Every row comes from one small tree of marks. Brackets hold a mark, then the marks that hang from it, in alphabetical order. Every link used is in the known rows. Which tree was each row made from?
In the rows, zero is written as 128.
Known rows
(N G): [131 134 102 138 153 159 147 138 168 125 133 136 122 131 128 120 131 130
 135 137 125 111 126 121 111 145]
(H M): [126 147 106 152 110 116 119 114 129 136 144 129 115 130 111 127 148 132
 115 135 106 118 138 149 127 125]
(L (M (H S) R)): [ 63 150 127 136 118 111 116 113 120  93 139 118 161 138  71 121 155  89
 107 129 107 149 140 183 100  57]
(N G (M R (S H L))): [ 21 150 110 106 126 142 121  95 169 124 117 168 181 136  85 119 103 131
 113 184 143  67 119 144 131 101]
(V L): [137 129 134 136 129 132 105  97 125 141 142 155 153 162 121 144 119 134
 155 124 151 114 137 148 132 113]
(N G (M S)): [104 119 119 124 138 141 129 112 162  98 133 142 154 151 119 122 121 137
 113 179 123  91 132 138  93 165]
(W (M R (S B H L))): [ 28 158 136  98  78  99 115  82 120 119 131 120 147 149  85 156 103 120
  98 172 147  74 137 169 191  48]
(B S): [142 109 123 102 125 121 131 117 102 131 119 125 139 142 122 120 118 154
 148 133 121 100 127 126  94 110]
(R S): [144 122 156 131 143 140  98 132 143 113 134 122 143 140 116 138 137 117
 133 139 129 105 136 135 125 132]
(W M (S B H)): [102 146 136 126  58  73 122 118 131 125 131  68 107 144  83 135 119 143
 106 166 139  79 158 150 159 104]
(H (M R) (S B L W)): [ 68 186  86 198 103 104 105 124 112 132 159 104 133 151  63 168 120 115
 144 149 164  79 132 218 168  62]
(R (S L)): [128 142 151 129 139 140  66 123 145 133 117 132 159 159 105 146 128 115
 144 127 153  94 134 145 145 116]
(L (M H (R S))): [ 88 126 157 112 128 131  94 133 146  69 144 126 156 141  86 116 160  78
 128 136  99 123 120 166 111  61]
(N G (M H)): [119 121 114 147 124 149 141 142 175  98 121 132 162 146 106  77 138  98
 116 134 127 105 125 130 108 137]
(N G (M (R (S L)))): [110 152 140 121 155 165 107 123 169 114 118 135 169 162  84 141 124 114
 135 167 156  55 120 142 136 134]
(H (M R) S): [ 83 170 103 161 124 112 146  86 108 132 145 118 142 134  77 154 139 126
 100 158 114 109 142 178 118  94]
(H (S (B (M R)) L W)): [ 85 165 109 173 100  95  98 128  76 123 146  97 143 190  86 180 108 113
 142 128 196  87 128 213 175  86]
(S L W): [104 140 105 157 120 129  90 151 127 135 130 139 128 151 102 129 104 117
 166 116 163 118 120 149 150 111]
(K B): [127 118 141 132 123 108 127 180 118 112 127 119 121 126 119 150 129 127
 165 127 123 111 140 144 144 124]
(S B H): [107 145 124 142  91 110 127 145 143 139 150 112 129  93 122 114 135 122
 117 135 139 104 137 144 168  93]
(L (M H R (S B W))): [ 31 111 124 134 101 104 105 145 129  42 176 117 133 141 100 125 127  81
 154 152 112 123 106 206 122  33]
(K (B (M R) (S H L))): [ 76 131 122  83  92  76 110 146  66 143 105 144 156 169  88 151 106 146
 167 123 148  56 128 172 154  57]
(R (S B (H M) L W)): [ 96 169 108 197  82 115  48 163 154 134 179 119 135 135  67 123 141 104
 143 147 150  58 141 195 183  71]
(L (M (R S))): [113 140 159 105 140 132  97 134 132  91 154 121 131 132  90 150 157 110
 127 152 107 116 127 160 114  96]
(S (H M) W): [ 83 148  79 188  88 108 115 158 136 140 170 142 105 113  83 102 137 116
 120 137 117 113 130 158 140  97]
(M H S): [ 62  94 135 117 120 122 113  97 140  84 122 144 173 152 127 104 117 103
 125 138 106 134 123 148 101  85]
(W S): [110 119 132 108 123 103 115 113 130 123 109 100 126 149 112 138 116 150
 152 152 124 113 129 134 107 133]

Which tree is each row?
[ 43 100 145 103 113 118 137  88 128  72 120 138 189 152 109 107 108  97
 109 164 114 109 107 156 114  83]	(N (M H R S))
[ 57 127 138  87 130 111 112 100 117  84 152 142 135 131 108 151 130 131
 123 164  95 132 117 165  97  86]	(L (M R S))
[111 144 149 108 128 125  81  99 107 118 116 133 164 195 106 175 121 116
 137 127 165  83 117 165 160 106]	(B (M (R (S L))))
[131 136 156 144  88 116  44 122 125  98 122 104 173 200 114 135 142  85
 137 105 174  78 135 192 172  85]	(R (S (B (M H)) L))
[ 99 182  87 216  91 101  77 137 115 140 163 100 131 152  67 154 132 120
 138 140 165  88 152 215 160  88]	(H M (S B L W))
[ 75 129 101 113  97  82 151 149  98 135 140 138 134 114  75 125 133 144
 156 156  91  59 135 164 128  52]	(K (B (S (H (M R)))))
[120 142 119 190 105 102 132 141 100 112 149  92 115 176  65 148 118 115
 100 145 150 122 159 163 126 135]	(H (S (W M)))
[ 99 116 108 166 121 134 123 163 158  81 168 113 129 152 114 126 107 122
 145 181 152  67 121 174 122 147]	(N G (M (S B W)))
[  8 139 111 132 101 113 101 130 133 113 155 140 151 130  97 140  86 109
 157 165 159  81 107 184 178  38]	(M R (S B H L W))
[ 72 110 111 113  96 106 130 118  94 102 104 127 152 202  70 107  93 105
 154 129 148  84 116 161 134  40]	(B (S L (W (M H R))))
[ 82 154 111 161 133 132  84 130 134 116 153 137 134 165  73 151 123 103
 159 154 140  76 113 184 153  81]	(H (M (R (S L W))))
[122 150 163 117 124 120  96 144 133  84 169  96 123 125 100 162 161 107
 135 155 120  96 129 180 143  83]	(L (M (R (S B))))
[ 77 111 147 119 108 110  58  75 136  83 157 171 180 176 104 120 131 107
 145 132 113 137 142 187  88  58]	(V (L (M H S)))
[108 123 143 165  99 126  69 147 138  91 125 113 150 205  63 115 119  71
 131 123 156  98 140 165 155  87]	(R (S L (W (M H))))
[ 41 136 124 114 109 114  75  95 140 139 120 165 168 130 106 121 107 130
 116 147 136 109 132 149 140  78]	(M (S H L))
[117 152 162 140  95 123  29 146 158  90 142 107 161 148  89 125 165  80
 139 118 138 103 142 194 150  54]	(R (S B (L (M H))))
[108 126 101 134  82  81 120 165 106 142 142 133 131 118  85 115 142 151
 150 146  93  67 153 162 116  74]	(K (B (S (H M))))
[ 89 186  96 164  66 107  83 118 144 163 149 128 131 110  94 122 141 129
 117 133 141  83 141 177 187  70]	(S B (H M) L)
[116 118 126 175  74 105 134 166 125  82 156  82 113 165  97 108 123  81
 125 124 147 112 134 170 164  88]	(S B (W (M H)))
[ 63 128  74 142  97  98 144 135 103 137 163 142 123 125  77  99 120 140
 143 156 107  76 112 158 115  52]	(B (S (H (M R)) W))
[ 94 148 142 132 117 133  61 125 157 148 122 144 169 128  87 120 133 114
 122 136 145  90 140 134 157  95]	(R (S H L))
[ 44 179  81 172  76 108 107 145 135 142 166 128 121 117  75 128 120 107
 142 144 149  78 116 190 200  45]	(S B (H (M R)) L W)
[ 59 140 116 123 110 110 130  86 121 100 164 119 134 131 119 162 125 130
 127 179 109  81 120 190 142  75]	(H (M R (S B)))
[ 68 127  90 116  90  93 103 130  77 146 124 148 147 180  85 126  94 141
 158 123 168  74 103 164 145  61]	(B (M R) (S H L W))
[ 54 143 103 168 104 104  97 117  88 107 115 126 173 208  73 137 106  84
 136 107 173 114 118 198 144  67]	(B (M (H (S L W)) R))
[ 84 129  98 181  97 101 101 135 125  95 186 112 112 142 111 146 120 124
 146 169 123  88 129 195 135  99]	(H (M (S B W)))
[123 141 149 146 105 125  94 150 155 126 161 107 145 107 108 122 147 109
 118 148 138  80 143 152 163  97]	(R (S B H))
[ 40 142 134  87 103  97  76 101 141  97  97 117 151 163  73 126 127 113
 161 134 117 124 117 179 118  47]	(W (S (L (M H R))))
[ 70 149  99 160 101 124  88 160 141 149 133 149 134 124  88 107 106 114
 143 117 157 115 123 148 161  91]	(S H L W)
[ 88 132 105 134  83  79  58 217 100 128 144 138 126 131  56 124 126 137
 192 122 127  87 141 183 123  57]	(K (B (S H (L M) W)))
